Each row was made from one small tree. The marks that hang from a mark follow it in brackets, in the order of their numbers. Every link used is in the known rows. Write each row's tree.
In the rows, zero is written as 128.
Known rows
Q_55{Q_881}: [161 148 136 155 117 165  86 137 127 119  86 129 126 170 102 109 104 155
 124 145 166 140  85 134 148 160 152 150 139 125 132 146 108 122 109  84
  86  79 121 152  87 108 121 108 107]
Q_881{Q_55{Q_526{Q_704}} Q_835}: [142 191 112 165  95 156 124 149 130 114  48 131 132 172 101 124 101 115
 104 146 156 141  92 103 140 203 147 134 142 131 112 153 104 146  85 125
  94 108 124 145  95 108  86 164  91]
Q_478{Q_606{Q_174{Q_538}}}: [154 151 135 144 127 187 100  84 144 142  62  46 130 177 117  96 101 142
 132 144 179 165  93  98 127 164 120 151 122 119 145 137 199 121 127 115
 106 104 147 143 104 104 130  94 103]
Q_835{Q_881{Q_55{Q_526}}}: [149 176 105 152 102 165 110 134 131 104  99 119 115 186 107 119  81 104
 104 137 170 143  79 127 132 182 144 162 133 120 131 143 103 132  84  99
 110 112 119 156 101 133 128 189 117]
Q_180{Q_97{Q_835{Q_881}}}: [176 160 104 169 111 153 112 107 123  78  74 100 124 153 110  95  87  97
 116 166 184 145  99 121 128 193 128 183 153 135 186 152 120 122 131  96
 117 109 111 151  76 153 130  97 110]
Q_180{Q_97{Q_835}}: [176 150 115 161 114 149 116 107 122  87  63  90 132 148 112  88  94  88
 126 172 182 141 106 119 134 192 128 174 156 140 185 153 120 119 134 105
 108 100 117 146  79 155 128  76 103]
Q_881{Q_835}: [161 173 133 175 114 173 102 125 131 122  51  70 136 158 102  88  86 134
 121 147 173 159  93 110 138 180 137 146 136 133 122 154 123 122 105 114
 108  99 108 146  78  81 131 104  97]
Q_483{Q_704{Q_526 Q_767}}: [144 143 167 158 141 138 127 136 123 100  74 136 137 183 115 112  84  55
 115 137 176 146  75 138 139 167 180 146 145 145 137 138  93 149 109 105
 117  87 151 151  85 130 129 108 113]
Q_881{Q_55 Q_835}: [155 209 127 172 113 163 114 124 132 119  44  80 139 163  94 125 105 151
 116 152 160 147  92 114 128 208 125 141 129 133 115 152 120 133  79 118
  89 106 101 148  91  91 106 112  90]
Q_180{Q_97{Q_835{Q_881{Q_55}}}}: [174 172 102 167 111 148 116 107 123  77  71 103 126 154 108 107  95 102
 115 168 180 140 100 123 124 202 126 181 151 135 184 151 118 125 122  98
 111 111 109 152  81 158 122 100 108]
Q_483{Q_704}: [152 146 163 146 129 151 118 112 128 113  82 112 134 177 106 105  73  93
 124 152 187 151  98 127 148 168 139 146 138 131 147 140 126 128 116 112
 132  87 132 152  93 138 125 115 108]
Q_898{Q_174{Q_526 Q_538}}: [150 154 141 135 124 181 120 107 134 136 105  84 105 167 131  92  76  59
 140 169 150 132 103 131 118 179 167 156 134 116 120 145 160 164 118 105
  95 101 168 144 107 122 101 109 108]
Q_4{Q_55{Q_526 Q_881}}: [146 153 131 140  99 158 101 160 133 123  92 164 126 192 113 124  95 164
 132 150 171 139  75 133 166 176 173 165 137 125 121 153  91 139 103  92
  68  80 140 148 109 114  97 147 104]
Q_606{Q_174{Q_526 Q_538}}: [159 159 143 132 131 187 108 105 135 145  76  37 102 158 128  71  81  97
 111 161 164 153  87 122 135 160 144 154 137 121 117 136 179 152 127  96
  79  99 146 141  93 141 117  64  95]
Q_292{Q_835{Q_881{Q_55{Q_526{Q_704}}}}}: [162 176 107 172 103 162 108 114 127  94  79 115 127 177 112  93  82 122
  93 144 140 155  86 100 123 194 146 146 137 124 136 142 119 147 103 130
 126 120 127 147  98 127 150 170 102]
Q_483{Q_704{Q_126 Q_526}}: [147 140 164 167 128 141 129 123 129  87  71 146 125 180 112  96  76  52
 117 142 185 150  68 148 130 155 172 131 149 147 125 147  96 145 110 100
  98  86 143 150  92 120 116 126 108]
Q_4{Q_55{Q_526{Q_704{Q_767}} Q_881}}: [138 149 132 151  98 153 105 171 126 118 104 178 128 196 116 133  95 158
 120 151 165 135  78 124 167 176 193 157 142 130 115 150  91 148 105  94
  71  85 151 146 101 131  85 146  99]
Q_174{Q_526 Q_538{Q_959} Q_863 Q_898}: [182 134 138 120 147 190 115 120 136 207 142 109 127 141 151 165  73  75
  88 154 119 110 117 141 165 146 138 140 112 118 164 117 187 174 131  90
 104  81 223 158  89 150 138 129 116]
Q_174{Q_526 Q_606 Q_898}: [170 131 148 132 114 184 103 135 134 151 133  90 112 151 126 115  65  68
 116 141 128 126  92 117 167 107 130 119  90 114 106 131 161 133 108  93
  89  75 168 155  85 104 144  83 120]
Q_97{Q_835}: [170 154 126 159 120 163 114 106 123  98  69  89 136 145 125  86  85  96
 120 164 163 148  95 114 126 177 127 159 146 138 157 152 126 115 109 108
 121  85 117 143  94 111 144  97 102]
Q_526{Q_704}: [146 124 142 157 105 167 116 137 122 117  97  91 128 180 110  76  80 101
 108 162 178 144 112 100 144 158 154 130 158 126 121 146 129 130 113 109
 114  93 135 148  88 149 120 107  97]
Q_478{Q_606}: [153 144 138 155 119 180 104 113 137 132  73  70 144 177 106  96  91 127
 131 145 186 160 103 108 139 161 132 147 122 121 145 146 151 103 116 125
 120  89 132 148  92  84 134 116 114]
Q_174{Q_526 Q_538}: [160 160 145 141 133 182 107 123 122 147  89  86 121 148 123  91  66  82
  99 165 159 142 107 139 145 175 187 157 136 116 130 141 133 155 123 109
  90  79 157 143  68 134 113  59  99]
Q_881{Q_55{Q_526} Q_835}: [147 197 112 160 101 158 119 141 132 118  42 119 134 167 101 126 101 114
 113 141 156 143  85 113 139 204 140 142 133 133 116 153  99 139  81 125
  89 105 119 145 100  96  98 162  95]
Q_898{Q_174{Q_526 Q_538 Q_606}}: [155 145 144 137 118 187 115  94 140 137 114  99 101 164 133 110  79  55
 149 164 132 130 105 124 123 164 156 145 112 109 111 140 178 161 117 101
  92 101 181 142 113 112 104  90 106]
Q_704{Q_126 Q_526 Q_767}: [144 132 148 196 130 144 123 150 115  85  81 117 131 172 128  94  88  24
 112 125 155 142  42 157 117 147 221 127 148 172  91 148  63 144  96  94
  51  92 155 138  85 104 126 116 101]
Q_55{Q_526 Q_881{Q_835}}: [153 157 109 160  98 161  90 164 130 115  60 186 121 168 105 119 103 128
 115 126 157 142  70 125 162 167 171 152 141 126 127 152  81 137 110  99
  88  85 134 147  88  84 102 176 109]
Q_292{Q_835{Q_881{Q_55{Q_526}}}}: [166 181 108 168 108 164 104 108 129  97  74 105 128 175 112  97  83 121
 101 141 140 157  81 107 123 195 141 153 131 126 138 142 116 141 100 130
 123 118 123 147 101 118 158 171 105]
Q_959{Q_538}: [162 147 153 142 133 181 125  96 127 142 110  86 139 177 115  92  96 104
 122 154 151 152 105 130 127 172 138 164 146 126 134 147 156 135 119 108
 115  92 141 152 131 119 140 142 110]
Q_526{Q_704{Q_767}}: [142 127 144 170 115 160 116 145 112 114 107  96 136 178 115  96  81  87
 103 152 165 141 104 104 144 161 179 131 152 139 117 140 120 133 111 113
 110  97 145 143  83 154 117 103  94]
Q_606{Q_174{Q_526 Q_538 Q_898}}: [163 152 140 119 132 185 103 103 136 158  93  28 101 159 135  86  81 104
 110 150 152 141  78 111 138 144 126 145 127 122 122 126 199 154 125  86
  73 102 164 147  97 150 136  76 101]
Q_881{Q_55{Q_526{Q_704{Q_126}}} Q_835}: [141 191 111 176  93 154 126 146 128 106  51 138 130 171 102 126  98 107
 104 144 154 141  85 110 136 199 157 127 141 137 104 154 100 147  84 124
  82 108 124 142  97 107  78 169  88]
Q_478{Q_606{Q_174{Q_526 Q_863 Q_898}}}: [159 143 131 137 124 193 110 118 149 160  97  45 128 166 129 105  80 108
 117 146 170 151  92 107 142 128 101 136 106 120 135 135 196 123 126 106
 110  90 158 152  98  86 127 118 121]
Q_606{Q_174{Q_526 Q_538 Q_863 Q_898}}: [169 141 131 116 132 191 109 104 143 176 113  37 109 151 150 108  71  83
 104 155 147 131  86 115 138 132 107 138 116 124 128 121 203 158 130  80
  84  98 182 149 105 143 135  86 105]
Q_97{Q_835{Q_881}}: [171 169 110 170 115 167 109 107 124  85  84 103 126 152 123  94  77 108
 106 156 166 151  86 117 119 180 128 171 144 132 160 150 126 120 106  96
 135  98 110 150  90 110 147 125 111]
Q_606{Q_174{Q_538{Q_959} Q_898}}: [169 142 143 121 137 180 100  77 141 164  84  36 107 173 130 110 112 135
 127 138 145 142  84 103 137 159 108 149 134 126 148 120 223 148 124  88
  82 118 174 150 118 169 159 113  97]
Q_835{Q_881{Q_55{Q_526{Q_704{Q_126}}}}}: [144 171 104 167  96 162 115 137 128  94 106 134 112 187 107 119  78  97
  97 138 167 143  77 128 128 177 157 149 139 126 120 144 103 137  86  97
 104 114 124 153 100 139 111 194 112]
Q_606{Q_174{Q_538 Q_863 Q_898}}: [169 130 126 114 130 184 101  80 148 171 105  30 117 163 148 116  86 107
 120 146 151 133  82 101 127 138  85 138 119 130 140 118 214 144 127  78
  89 110 183 148 125 154 156  96 100]
Q_993{Q_126}: [150 123 148 149 108 186 119  95 132 117  89 103 130 166 114  48  67 138
 101 132 191 141  94 125 121 188 158 142 148 133 104 145 122 118 104 114
  98  84 125 147  80 122 138 111 102]
Q_881{Q_55{Q_526{Q_704}}}: [137 154 120 137  98 153 130 146 127 117  81 125 128 184 109 115  96  81
 112 151 162 130  96 113 144 184 149 135 146 128 120 145 101 139  86 119
  91  97 139 145 111 150 100 165  99]

Write each row's tree
[160 148 143 125 123 182 110 127 136 147  99  20 100 162 128  70  76  92
 114 150 160 144  76 113 145 128 115 139 128 126 110 134 180 138 116  88
  79  96 142 151  99 130 136  99 111]  Q_606{Q_174{Q_526 Q_898}}
[147 130 134 143 110 183 137 140 139 140 137  95 110 167 139  96  60  31
 128 180 153 122 114 128 128 148 142 134 133 120 110 148 150 159 117 101
 115  92 169 149 110 110  87 140 117]  Q_898{Q_174{Q_526{Q_704} Q_863}}
[160 133 135 134 119 192 121  96 148 155 134 110 109 156 148 131  69  35
 142 169 127 120 111 129 123 151 136 137 100 111 117 136 183 164 123  95
 103  96 200 143 120 106 102 100 110]  Q_898{Q_174{Q_526 Q_538 Q_606 Q_863}}
[157 150 133 143 130 196 110 102 147 158  82  57 129 163 129 105  84 112
 116 154 172 157 101 112 135 150 122 146 112 116 140 136 195 132 134 112
 110  92 161 145  96  94 113  93 110]  Q_478{Q_606{Q_174{Q_526 Q_538 Q_863}}}
[142 173 106 163 103 160 114 144 124 100 108 130 118 188 110 127  81  98
  96 135 164 140  80 122 133 182 162 156 137 125 125 140 101 140  86 100
 112 115 127 154  96 144 118 185 113]  Q_835{Q_881{Q_55{Q_526{Q_704{Q_767}}}}}
[168 186 107 168 115 162 114 107 125  84  81 107 128 154 119 113  87 117
 104 159 159 146  86 119 114 194 123 168 140 132 157 149 124 125  94  98
 125 101 106 151  95 114 135 129 108]  Q_97{Q_835{Q_881{Q_55}}}
[163 146 134 129 132 192 114 108 142 163  95  45 109 151 145  92  71  78
 105 167 158 144  94 127 135 147 124 147 126 122 123 131 183 155 131  90
  89  94 165 142 100 136 115  73  98]  Q_606{Q_174{Q_526 Q_538 Q_863}}
[156 131 127 131 122 181 118  85 146 149 116  84 122 170 144 121  80  64
 150 166 149 124 106 121 108 173 124 149 126 124 139 137 174 154 119  98
 110 109 187 144 133 126 121 127 106]  Q_898{Q_174{Q_538 Q_863}}
[175 115 129 137 122 189  98  73 147 167 116 114 138 151 146 158  79  81
 125 153 133 128 113 115 137 145 113 130  91 117 143 123 180 137 126  91
 111  91 202 141 115 127 146  60  95]  Q_174{Q_538 Q_606 Q_863}
[170 187 115 174 113 166 101 100 129  97  76  87 131 172 109  94  84 139
 102 146 142 158  85 108 117 196 133 152 129 126 139 142 125 138  99 126
 123 118 115 149  96 116 161 146 103]  Q_292{Q_835{Q_881{Q_55}}}
[161 129 133 126 118 187 121 136 141 162 125  42 106 159 144  90  65  74
  98 161 155 132  89 108 147 113 102 123 125 126 111 129 188 149 125  83
  94  93 165 153 102 138 123 109 111]  Q_606{Q_174{Q_526{Q_704} Q_863 Q_898}}
[164 142 135 119 129 178  96  78 140 153  85  23 110 171 133  95  96 126
 127 141 156 143  75  95 127 151 104 144 129 128 135 123 209 140 121  86
  78 115 164 146 118 160 157  87  96]  Q_606{Q_174{Q_538 Q_898}}
[181 122 131 119 127 196 102 104 144 192 153 113 124 135 157 169  58  56
 101 150 109 108 107 121 157 113 119 118  73 111 132 114 194 161 128  81
  96  77 227 152  96 123 142  65 112]  Q_174{Q_526 Q_538 Q_606 Q_863 Q_898}
[168 146 142 131 141 194 118 106 143 174  96  58 108 153 141 107  86  86
 104 164 148 143 103 135 145 155 127 152 130 120 135 129 197 162 134  92
  94  97 175 145 101 145 116  99 100]  Q_606{Q_174{Q_526 Q_538{Q_959} Q_863}}
[158 140 134 133 126 191 119 115 139 160 102  58 108 155 143  90  70  79
  94 171 159 141 101 115 136 145 130 137 135 121 119 131 188 163 135  90
  93  96 170 143  97 148 105  72  95]  Q_606{Q_174{Q_526{Q_704} Q_538 Q_863}}
[158 143 129 141 128 192 104  86 150 155  75  51 136 171 128 110  94 128
 127 148 176 159  98 102 127 155 106 146 114 120 149 133 202 123 131 111
 113 101 160 144 109 101 130  99 106]  Q_478{Q_606{Q_174{Q_538 Q_863}}}
[166 136 134 121 124 188 116 128 144 166 119  30 107 155 144  91  66  73
 108 156 155 133  82 118 145 114  95 132 117 128 115 129 184 141 121  82
  90  91 160 152 105 124 134 108 115]  Q_606{Q_174{Q_526 Q_863 Q_898}}
[157 140 150 159 123 183 107 121 120 140 115 134 119 151 130 129  73  67
  94 157 125 135 114 117 154 154 201 129 111 113 107 130 159 165 126 106
  91  85 189 138  69 143  98  30  89]  Q_174{Q_526{Q_704{Q_767}} Q_538 Q_606}
[182 108 124 118 123 187  91  69 149 185 141 104 137 152 155 180  78  89
 124 137 115 111 101  99 141 123  88 117  77 119 150 109 208 141 124  78
 102  95 227 150 122 138 173  79 104]  Q_174{Q_538 Q_606 Q_863 Q_898}
[174 140 144 124 126 188  93 101 133 166 126 101 113 146 136 140  72  83
 110 141 116 122  96 113 156 132 147 128  90 108 124 120 188 155 121  90
  80  84 200 150  85 131 143  51 106]  Q_174{Q_526 Q_538 Q_606 Q_898}
[152 121 137 144 105 189 133 127 145 140 145 114 106 164 141 112  64  26
 136 174 136 120 116 121 132 133 132 122 110 113 100 144 169 156 118  97
 113  92 182 147 117 100  90 122 116]  Q_898{Q_174{Q_526{Q_704} Q_606 Q_863}}
[179  99 128 126 111 184 101 103 150 170 149  92 135 157 145 157  72  74
 130 137 127 114  96 104 153  98  71 109  78 125 132 119 181 118 111  80
 110  87 195 155 122 111 173 110 118]  Q_174{Q_606 Q_863 Q_898}
[160 141 139 135 133 189 130 106 142 165 125 106 111 161 144 127  81  49
 133 172 133 121 119 143 130 174 150 154 128 116 140 139 178 174 125 102
 109  99 197 148 115 125  99 143 113]  Q_898{Q_174{Q_526 Q_538{Q_959} Q_863}}
[164 112 139 153 106 193 126 152 138 153 146 131 122 145 138 120  50  34
  93 173 138 126 125 125 165 109 138 109 100 112 101 138 145 145 122  97
 117  67 176 148  83 103  98  78 110]  Q_174{Q_526{Q_704} Q_606 Q_863}
[159 138 149 150 116 188 108 115 127 142 110 130 113 151 125 114  71  76
  97 163 133 137 119 114 154 152 183 128 115 103 111 135 167 163 128 105
  94  82 182 141  72 138 101  33  91]  Q_174{Q_526{Q_704} Q_538 Q_606}
[171 127 131 125 123 185 118 157 135 176 150  76 129 144 146 119  44  47
  95 158 146 115  99 134 161 110 117 125 107 127 128 131 140 142 116  88
 106  69 176 159  84 110 137 124 127]  Q_174{Q_526 Q_863 Q_898}
[157 155 136 136 129 191 102  98 143 154  80  45 123 169 123 101  91 130
 120 142 167 156  89 101 137 148 123 145 113 116 140 133 206 132 130 110
  99  98 160 149  94 103 128  95 111]  Q_478{Q_606{Q_174{Q_526 Q_538 Q_898}}}
[168 152 148 122 140 186 107 101 137 169  93  44  99 161 132 102  95 112
 111 146 141 140  88 118 148 153 129 150 131 120 136 124 213 161 127  90
  78 105 174 150 100 159 136 103 102]  Q_606{Q_174{Q_526 Q_538{Q_959} Q_898}}
[160 144 152 139 127 188 119  92 141 147 114 114 100 165 130 125  95  64
 148 161 121 129 114 132 134 172 160 149 116 107 125 139 193 168 120 105
  96 104 191 145 114 121 103 116 107]  Q_898{Q_174{Q_526 Q_538{Q_959} Q_606}}
[171 122 140 146 115 196 118 141 141 159 137 113 125 139 139 124  50  32
 108 166 138 129 114 140 163 111 127 121  88 115 106 138 138 134 118  96
 111  64 169 148  88  86 115  78 116]  Q_174{Q_526 Q_606 Q_863}
[175 130 136 138 126 199 109 108 142 174 129 123 126 134 148 147  57  47
 102 165 126 125 119 136 152 135 144 130  87 109 125 128 166 157 130  94
 103  73 202 142  87 112 114  45 102]  Q_174{Q_526 Q_538 Q_606 Q_863}
[134 156 121 154 102 147 132 146 120 108  87 135 130 182 113 127  94  67
 109 144 153 130  86 122 139 181 170 128 142 142 110 144  92 141  85 119
  80 100 146 140 110 151  90 168  94]  Q_881{Q_55{Q_526{Q_704{Q_126 Q_767}}}}
[142 122 115 146  91 156 100 173 124 111  92 202 116 184 111 107 100 105
 106 136 161 131  84 117 167 152 183 140 156 121 128 147  85 143 116  94
  93  81 152 148  94 133  96 178 109]  Q_55{Q_526{Q_704} Q_881}
[156 135 139 137 116 180 108  70 145 131 106  92 110 175 131 118  95  80
 166 154 136 132 101 109 113 171 135 144 114 115 123 137 189 147 114 100
  97 114 181 141 132 122 125 100 101]  Q_898{Q_174{Q_538 Q_606}}
[174 130 134 117 138 185 105  79 149 182 105  46 115 165 146 130 101 115
 120 144 141 131  91 108 138 147  88 142 123 128 153 116 227 152 129  82
  94 113 193 151 127 164 156 122 101]  Q_606{Q_174{Q_538{Q_959} Q_863 Q_898}}
[140 144 145 152 115 174 131 142 127 120 122  90 107 173 126  83  72  43
 132 169 152 131 103 125 127 162 174 141 141 125 101 150 140 157 111 109
 103  99 156 146 101 118  87 130 112]  Q_898{Q_174{Q_526{Q_704{Q_767}}}}
[144 149 164 183 137 139 120 114 115  95  96 134 139 171 115 130  68  62
 118 136 171 149  76 146 140 162 181 132 130 158 125 137 109 133 114 113
 109  93 145 142  88 141 105 122  98]  Q_483{Q_704{Q_126 Q_767}}
[189 107 134 121 135 189  97  66 151 201 141 125 134 155 151 202 101 102
 124 133  99 109 114 110 156 134  93 124  83 117 169 106 228 151 127  82
 108  99 241 155 124 151 173 116 106]  Q_174{Q_538{Q_959} Q_606 Q_863 Q_898}
[167 131 143 131 116 185 101 112 129 160 134 119 110 152 135 137  72  85
  96 147 115 120 106  99 158 130 158 115 102 106 119 121 194 166 126  90
  86  87 208 151  81 149 128  54 101]  Q_174{Q_526{Q_704} Q_538 Q_606 Q_898}
[157 127 137 140 111 190 128 120 148 144 139 101 109 160 142 115  65  25
 147 169 136 122 109 132 131 134 125 131 101 115 104 143 164 148 114  97
 109  90 177 147 120  87 102 121 120]  Q_898{Q_174{Q_526 Q_606 Q_863}}
[156 139 131 146 122 190 109 102 150 147  80  45 135 174 122  99  91 121
 129 148 181 160  96 103 133 143  98 142 115 123 140 139 188 111 126 111
 117  97 145 147 110  87 129 116 113]  Q_478{Q_606{Q_174{Q_863}}}
[155 153 148 138 133 183 124 105 135 147 107  99 104 168 128 106  91  68
 141 166 139 131 112 139 129 187 170 160 139 114 134 143 174 170 120 108
  99 104 178 147 108 131 101 134 109]  Q_898{Q_174{Q_526 Q_538{Q_959}}}
[158 117 133 139 108 184 120  96 152 140 131  95 117 172 139 124  80  48
 163 161 140 124 105 116 121 141 103 131 104 121 117 140 174 135 110  95
 113 103 176 146 139  97 124 132 114]  Q_898{Q_174{Q_606 Q_863}}
[148 172 127 154  97 160  98 161 135 122  76 166 128 187 109 127  97 181
 128 148 169 143  72 127 163 185 173 165 135 127 117 157  93 142 102  96
  69  85 132 148  99  94  92 145 100]  Q_4{Q_55{Q_526 Q_881{Q_835}}}
[135 156 121 143 103 150 129 151 122 116  86 127 132 183 112 126  97  74
 110 147 156 128  93 116 144 185 161 135 142 134 118 142  95 141  85 121
  89  99 145 143 108 153  99 163  98]  Q_881{Q_55{Q_526{Q_704{Q_767}}}}
[153 136 134 138 117 184 132 133 142 144 131  83 112 161 140  95  60  30
 138 175 154 125 107 138 126 149 135 143 123 122 114 148 145 151 114 101
 112  90 164 148 114  97 100 140 121]  Q_898{Q_174{Q_526 Q_863}}
[139 192 112 171 100 153 125 152 125 113  53 133 136 171 103 134 102 109
 102 141 150 139  88 105 141 204 159 134 139 137 110 150  99 148  84 127
  92 109 128 143  94 111  85 160  90]  Q_881{Q_55{Q_526{Q_704{Q_767}}} Q_835}
